Each row was made from one small tree. The marks that hang from a mark follow it in brackets, in alphabetical order. Every link used is in the known rows. Write each row's tree.
In the rows, 128 means zero.
Known rows:
W{D M Z}: [158 138  99 122 154  97 121 114 144 115 130 121 136 143 107 143 152 130
 178 128 148 147 151 141  97 114 121 145 129 166 113 126 113 166 114 108
 124  77 116 188 123]
S{Z{P{J M}}}: [164 137  98 134 147  92 126 136 174 159 152 113 129 118 135 180  89 136
 136 120 130 140 148 131  98 113 122 144 145 168 127 119 133 120 152  75
 117 118 136 145 122]
A{B{Q S{Z{W}}}}: [167 133  87 128 132  88 119 149 137 132 165 121 131 140 122 171  86 143
 149 115 146 155 154 146  86 132 145 147 144 187 140 121 151 168 138 112
 128  68 130 202 120]
X{M Z{P V}}: [178 132  85 125 150 100 114 157 148 122 156 115 113 144 155 155  96 146
 138  96 151 129 129 159 124 133 126 155 143 152 148 137 117 165 134 160
 104 140 105 108 123]
X{Z{V W{D}}}: [169 134 100 132 129  98 119 125 139 124 142 104 123 140 107 148 119 144
 156 122 151 128 119 149 134 145 138 170 140 150 131 128 107 183 124 150
 109 102  99 142 130]
N{V}: [175 122 112 130 142 104 102 127 150 107 164 127 144 146 113 152 104 139
 139 123 139 134 139 145 130 135 132 157 146 156 126 127 106 153 119 131
 118 143 115 144 133]
D{W}: [171 140 108 114 144 103 117 122 146 115 144 120 124 146 111 156 108 142
 143 115 133 130 145 137 118 150 129 170 145 149 118 128 144 146 126 139
 126 115 115 143 133]
J{S{Z}}: [169 104  84 132 152  82 121 125 147 124 151 127 127 134 123 163 103 128
 133 127 132 132 160 141  97 119 142 155 136 146 139 121 139 143 130 105
 121  93 116 155 128]
M{W{Z}}: [164 143  94 118 136 104 113 126 147 128 136 119 140 137 118 143 133 138
 130 115 125 137 133 137 117 129 122 153 144 150 137 125 124 161 133 115
 121  89 118 195 143]
B{A Q S{Z{P}}}: [168 132  94 123 138  84 119 160 173  74 180 108 109 138 154 182  84 147
 155 107 138 157 160 166 101 106 130 129 135 194 144 140 146 164 125 128
 129  74 131 233 125]
W{Z}: [167 131 103 119 149 100 121 121 146 123 145 126 138 137 112 152 125 136
 149 118 131 144 151 134 103 128 122 135 144 161 132 122 124 167 123 114
 123 108 118 183 134]
A{B{Q S{Z}}}: [170 127  93 129 144  88 126 150 145 124 167 121 123 138 128 165  88 143
 151 110 147 159 164 147  90 121 142 140 141 171 136 133 154 158 131 104
 126  83 134 188 121]
S{Z}: [166 122 102 128 146  91 122 126 150 129 151 123 139 129 132 161 106 130
 143 129 126 142 151 134 110 127 140 150 140 153 135 123 146 146 129  88
 121 121 123 161 130]
P{Z{W{D M}}}: [154 138 107 132 143  95 117 118 138 127 137 119 141 128 108 154 140 130
 161 122 155 139 144 144 117 134 132 167 126 175 122 110 111 148 130 120
 110  64 126 184 117]
Z{P{J} V W{D}}: [162 127  76 138 130  95 115 130 163 133 136 102 117 130 107 188 111 146
 154 136 144 128 138 152 108 139 122 156 143 202 107 117  96 182 134 155
 113  82 113 160 127]
W{M}: [166 138 104 120 144  99 113 127 144 127 142 124 140 144 123 153 124 135
 161 125 147 135 146 152 106 122 126 163 134 155 128 125 129 140 122 125
 118 111 125 140 122]
N{Q V{Z}}: [173 117 112 133 140 105 121 134 138 105 162 103 140 153 111 157 103 135
 137 112 136 126 138 152 121 134 130 156 150 166 144 113 100 158 115 128
 118 153 113 153 132]
W{D M}: [162 134 101 125 147  97 118 120 146 113 136 118 135 141 109 149 140 133
 175 130 152 139 148 156 112 121 128 163 127 156 113 128 119 149 114 118
 119 100 120 157 122]
Z{W}: [167 131 104 121 129  99 109 127 142 131 147 124 143 137 108 165 110 139
 144 127 135 133 139 149 116 147 132 159 145 165 134 111 126 161 130 130
 119 114 117 166 131]
Q{B{A S{Z{W}}}}: [163 142  98 126 126  77 108 142 163 120 177 133 120 131 118 178 101 129
 151 135 133 150 135 143  91 139 134 155 136 173 150 121 139 169 130 136
 137  72 116 219 119]
P{Z}: [166 123 117 130 150  98 125 124 147 129 153 123 137 122 124 158 112 137
 134 105 138 138 150 138 125 132 130 152 137 154 135 120 129 139 132 120
 107 110 132 163 130]
X{M Z{P S V}}: [176 133  72 127 151 102 107 159 156 121 144 121 112 145 156 157 101 145
 127  94 149 133 134 155 120 131 125 158 139 168 160 128 119 171 136 154
 105 126 100 108 122]
P{J{S} Z{W{M}}}: [160 133  92 137 140  81 113 121 134 151 143 125 134 132 108 171 113 133
 125 131 153 123 141 152  81 127 122 175 129 187 126 103 108 128 149 158
 110  33 128 170 112]
J{S{Z{P W{M}}}}: [158 122  59 128 146  82 107 140 153 135 144 125 127 140 145 176 111 129
 144 134 145 126 158 143  84 115 135 160 135 179 141 113 129 143 142 125
 118  50 123 156 116]
A{B}: [170 124 105 127 149 100 120 136 150 148 146 136 132 130 125 162 112 144
 147 116 149 144 160 138 114 138 131 155 148 147 129 126 134 150 132 124
 122 118 127 154 133]
Q{B{A S}}: [170 138 106 119 135  87 110 143 169 105 174 131 112 136 112 171 109 138
 157 121 142 146 140 159 101 134 118 153 135 154 140 134 129 163 116 165
 133  98 118 200 123]
M{X{Z{W}}}: [164 151 120 124 125  86 104 129 138 146 155 120 138 129 127 163 107 146
 134 116 140 127 123 154 135 153 128 157 143 129 132 119 137 178 135 152
 107 105 109 138 135]
V{Z{P S W{M}}}: [154 153  71 119 131  97 110 140 156 133 132 116 126 153 134 171 125 127
 150 118 145 134 153 151  99 132 132 146 135 200 160 105 124 168 137 113
 123  81 115 158 122]
V{Z{P S W}}: [160 140  74 120 128  97 114 140 160 130 137 115 121 148 129 176 113 131
 137 111 133 135 154 149 111 142 132 136 142 194 162 104 126 178 138 113
 123 101 110 166 132]
M{W{D Z}}: [160 139  92 123 139 101 119 119 149 114 127 112 133 136 105 138 150 138
 143 119 132 142 135 141 121 127 122 154 136 151 122 128 115 171 125 103
 123  76 113 208 141]
P{J}: [169 131 108 128 139  93 121 126 151 137 145 117 133 135 110 169 105 142
 134 129 132 135 140 155  99 135 116 155 142 168 115 122 122 141 132 136
 116 115 126 160 127]
Z{S V W}: [170 126  84 129 127 104 100 125 151 128 138 127 136 138 105 170 111 139
 141 132 135 130 139 140 118 143 141 171 146 187 154 104 123 186 128 132
 120 106  99 148 132]
X{M Z{P}}: [174 136  87 118 154  97 117 161 149 123 152 117 120 145 163 151 100 145
 130  88 147 137 133 164 119 135 117 146 138 146 143 136 124 147 137 149
 105 137 119 126 121]
M{X{Z{V}}}: [171 140 120 132 134  90 109 124 146 138 159 117 126 127 127 162 103 148
 144 116 144 123 127 151 142 139 133 161 143 119 134 132 134 186 125 152
 103 123  97 106 140]
A{B{S{Z{P V}}}}: [165 118  66 136 155  92 115 154 163 148 161 120 107 130 147 187  95 141
 150 112 145 146 164 132 100 124 149 146 146 176 138 131 139 172 142 121
 118  93 120 133 124]

Which tree is each row?
[159 154 103 118 126  93 117 122 131 137 145 115 137 154 110 159 122 123
 162 131 145 131 137 159 102 137 139 154 137 169 149 109 125 162 129 107
 127 103 109 160 123]	V{Z{W{M}}}
[163 171 121 116 141  89 106 122 140 134 147 119 124 143 134 149 116 145
 147 113 150 122 127 145 124 144 123 178 135 118 113 138 151 150 132 157
 113  90 108 106 127]	D{W{M{X{Z}}}}
[167 141 108 123 121  82 112 145 148  81 180 114 126 141 123 177  86 143
 154 123 137 155 141 166  98 121 143 146 137 195 147 123 146 171 126 125
 135  67 118 252 124]	B{A Q S{Z{W}}}
[170 126 114 140 150  86 128 118 150 152 152 122 127 117  97 168  95 135
 118 105 149 130 147 144 102 113 120 162 135 151 133 109 115 109 152 111
 111  93 126 151 119]	P{J{S} M Z}
[164 139  76 123 145 101 108 133 144 101 121 128 134 143 109 134 149 133
 129 109 134 151 134 150 110 129 122 157 128 173 140 114 117 174 130  97
 126  83  95 209 133]	X{M{W{D Z{S}}}}
[158 145 103 137 128  84  96 113 142 149 155 129 143 124 121 181 111 129
 164 157 140 126 135 135 112 131 150 169 140 161 134 106 143 187 132 107
 118  82  97 129 127]	S{Z{V W{M{X}}}}
[161 128  70 128 129  78 123 135 151 143 144 106 107 149 112 190  98 133
 126 124 140 121 150 168  83 138 121 141 142 191 138 108 109 163 146 149
 122  69 111 165 126]	V{Z{P{J{S}} W}}
[162 130  58 125 142  89 116 139 164 138 132 112 116 139 127 168 121 143
 107 115 131 126 142 147  87 117 104 150 141 176 124 126 106 149 150 153
 116  41 125 190 137]	M{W{Z{P{J{S}}}}}
[171 137  85 120 147 109 110 115 152 113 132 127 118 147 103 154 122 139
 144 119 131 134 145 114 106 140 131 162 147 181 139 119 134 183 126 128
 132  82  92 154 136]	D{W{Z{S V}}}
[162 128 101 130 139 100 109 126 147 134 141 132 142 124 118 163 117 135
 122 110 136 138 146 131 119 143 133 161 137 185 153  98 128 154 140 121
 110  85 124 182 127]	P{Z{S W}}
[174 132  95 122 140  97 121 151 143 117 163 121 122 146 114 163  93 152
 155  99 155 153 161 161  97 127 129 143 142 169 132 135 140 161 124 140
 122  94 132 184 123]	A{B{Q S}}
[171 128  93 123 137  88 123 141 145 100 169 108 129 144 120 162  87 138
 151 111 131 151 150 158  92 116 138 139 135 173 138 132 152 157 121 104
 122  95 129 189 122]	B{Q S{Z}}
[154 141  83 130 128  85 129 130 155 134 137  95 113 141 108 184 117 133
 150 125 140 136 143 164 101 145 122 136 138 197 117 113 105 175 137 122
 122  83 115 185 128]	V{Z{P{J} W{D}}}
[160 141 108 136 138 105 119 119 162 129 129 118 136 114 102 140 136 134
 124  93 143 142 135 130 147 120 131 177 128 144 146 111 121 126 145  64
 112  93 119 180 134]	P{M{W{D}} Z{S}}
[163 132  82 125 144  80 115 157 187 111 177 128 103 128 146 184 101 134
 151 119 134 151 154 143  93 123 123 137 135 169 144 138 139 162 128 143
 132  78 130 202 121]	Q{B{A S{Z{P}}}}
[169 114  92 132 145 107 120 149 154 105 162  99 131 152 135 169 100 139
 138 102 138 126 148 151 121 129 122 147 152 179 143 118  96 159 121 142
 112 148 123 151 131]	N{Q V{Z{P}}}
[176 137  94 121 149  96 113 147 138 118 142 130 130 148 142 140 110 140
 120  96 143 141 129 159 114 137 125 160 134 150 156 124 132 149 133 130
 112 131 106 135 121]	X{M Z{S}}
[165 146 111 131 135 108 112 127 161 142 137 124 142 115 117 144 119 136
 110  92 137 137 132 128 140 121 132 178 136 144 162 108 131 117 154  75
 110 105 125 166 134]	P{M{W} Z{S}}
[168 137  79 117 151 109 115 126 162 118 143 116 108 144 126 166 113 144
 152 113 135 129 151 119 109 137 124 149 153 178 123 132 125 181 131 147
 125  87 107 147 136]	D{W{Z{P V}}}
[171 137 115 145 141 102 118 117 162 155 147 122 130 113  99 171  99 138
 126 111 144 134 137 127 115 119 129 168 140 178 147 104 116 132 151  96
 111 108 116 134 123]	P{J M Z{S V}}
[178 117 119 136 141 104 108 145 171  91 178 132 135 133 122 162 104 147
 145 128 144 131 134 141 120 133 107 173 152 160 139 126  95 154 108 185
 125 129 128 198 127]	N{Q{B{A}} V}
[169 142 102 124 140  91 116 139 126 117 144 116 130 146 119 141 118 138
 144 107 152 140 119 168 121 150 129 162 132 151 132 123 114 164 130 137
 113 117 101 160 119]	X{M Z{W{D}}}
[163 156  97 124 136 103 123 142 169 137 135  94 118 130 137 135 123 148
 136  86 149 134 123 147 150 120 118 168 137 118 134 142 115 131 146 104
 106 114 124 146 135]	X{Z{P{M{W{D}}}}}
[167 161 139 132 133  84 117 123 153 166 156 114 134 118 114 166  94 147
 130 110 143 130 119 152 126 129 114 155 142 118 123 124 133 138 146 117
 106 130 114 115 130]	P{J M{X{Z}}}
[165 145  82 121 134 112 105 145 180 137 132 116 131 129 134 156 116 143
 122  96 133 134 140 136 135 118 122 168 142 152 156 117 131 130 149  90
 115 116 125 149 136]	Z{P{M{W}} S}
[175 136 119 117 130  90 115 146 155  65 177 112 120 147 116 167  93 152
 160 107 145 152 148 182 108 116 125 143 134 178 139 137 136 165 113 151
 131  93 119 230 127]	B{A Q S}
[166 123  68 126 151 108 110 134 172 121 134 124 120 136 132 170 123 141
 145 113 133 139 160 122 106 118 124 134 146 194 149 119 118 193 127 128
 118  89 109 159 135]	W{Z{P S V}}
[173 130  99 127 142 110 115 134 171 137 153 115 124 127 119 173  96 143
 160 109 146 129 147 136 132 117 131 155 150 151 144 123 119 151 134 106
 115 146 114 114 131]	Z{P{M} V}
[160 132  86 129 141  85 111 144 138 158 158 128 132 135 125 175 102 135
 140 122 139 151 151 137  90 142 153 153 144 173 138 114 146 161 145 106
 127  82 122 174 121]	A{B{S{Z{W}}}}
[166 134 101 126 138  78 115 143 170 112 177 132 113 130 126 173 103 130
 154 130 133 153 143 144  93 127 130 149 133 157 146 133 143 158 123 130
 135  89 121 204 120]	Q{B{A S{Z}}}
[168 134  81 120 149 101 116 151 168 127 136 116 120 140 162 154 113 149
 123  92 139 136 145 142 122 129 116 147 138 159 149 134 130 152 136 147
 103 107 128 135 129]	X{Z{P S}}
[156 131  97 142 138  90 119 118 152 134 129 119 134 120  99 171 126 138
 124 122 140 143 141 139 105 143 122 161 129 205 119  99 109 155 143 125
 110  56 123 201 124]	P{J Z{S W{D}}}
[168 146 114 131 121  90 101 123 139 147 158 117 131 129 121 170 103 147
 141 125 144 119 118 147 141 151 137 165 147 134 139 120 128 197 132 157
 105 108  94 113 138]	M{X{Z{V W}}}
[166 122  80 141 144  90 122 136 171 144 151 109 116 126 140 189  91 140
 138 138 129 132 146 134  97 122 130 149 145 189 123 125 125 159 142 122
 113  98 124 138 127]	S{Z{P{J} V}}
[164 156 127 126 123  96 101 122 157 148 151 121 144 116 107 158 112 142
 135 113 134 128 127 147 149 129 129 172 143 108 137 116 142 146 140  84
 115 132 108 139 145]	P{M{W X}}
[158 141  88 132 140  98 122 135 175 136 137 105 126 119 133 154 121 133
 142 110 134 141 140 132 135 112 134 163 137 139 132 127 132 130 146  52
 119 107 125 170 136]	S{Z{P{M{W{D}}}}}
[161 157 111 115 149  99 108 120 170 137 149 125 122 125 117 172 111 142
 154 101 135 133 154 117 122 132 115 140 151 142 118 118 146 165 140 102
 125 100 108 142 139]	D{W{Z{P{M{X}}}}}
[157 141 103 133 146  91 106 103 147 123 139 125 131 128  96 163 148 133
 186 141 150 136 146 141 115 118 129 149 132 155 112 120 115 206 110 117
 120  73  90 152 133]	W{D M{X} Z{V}}
[167 138 129 143 140  99 103 111 163 147 156 136 136 101 103 173 105 136
 139 107 143 132 146 124 146 122 139 163 140 144 156  99 136 164 140  87
 108 120 100 118 135]	P{M{X} Z{S V}}
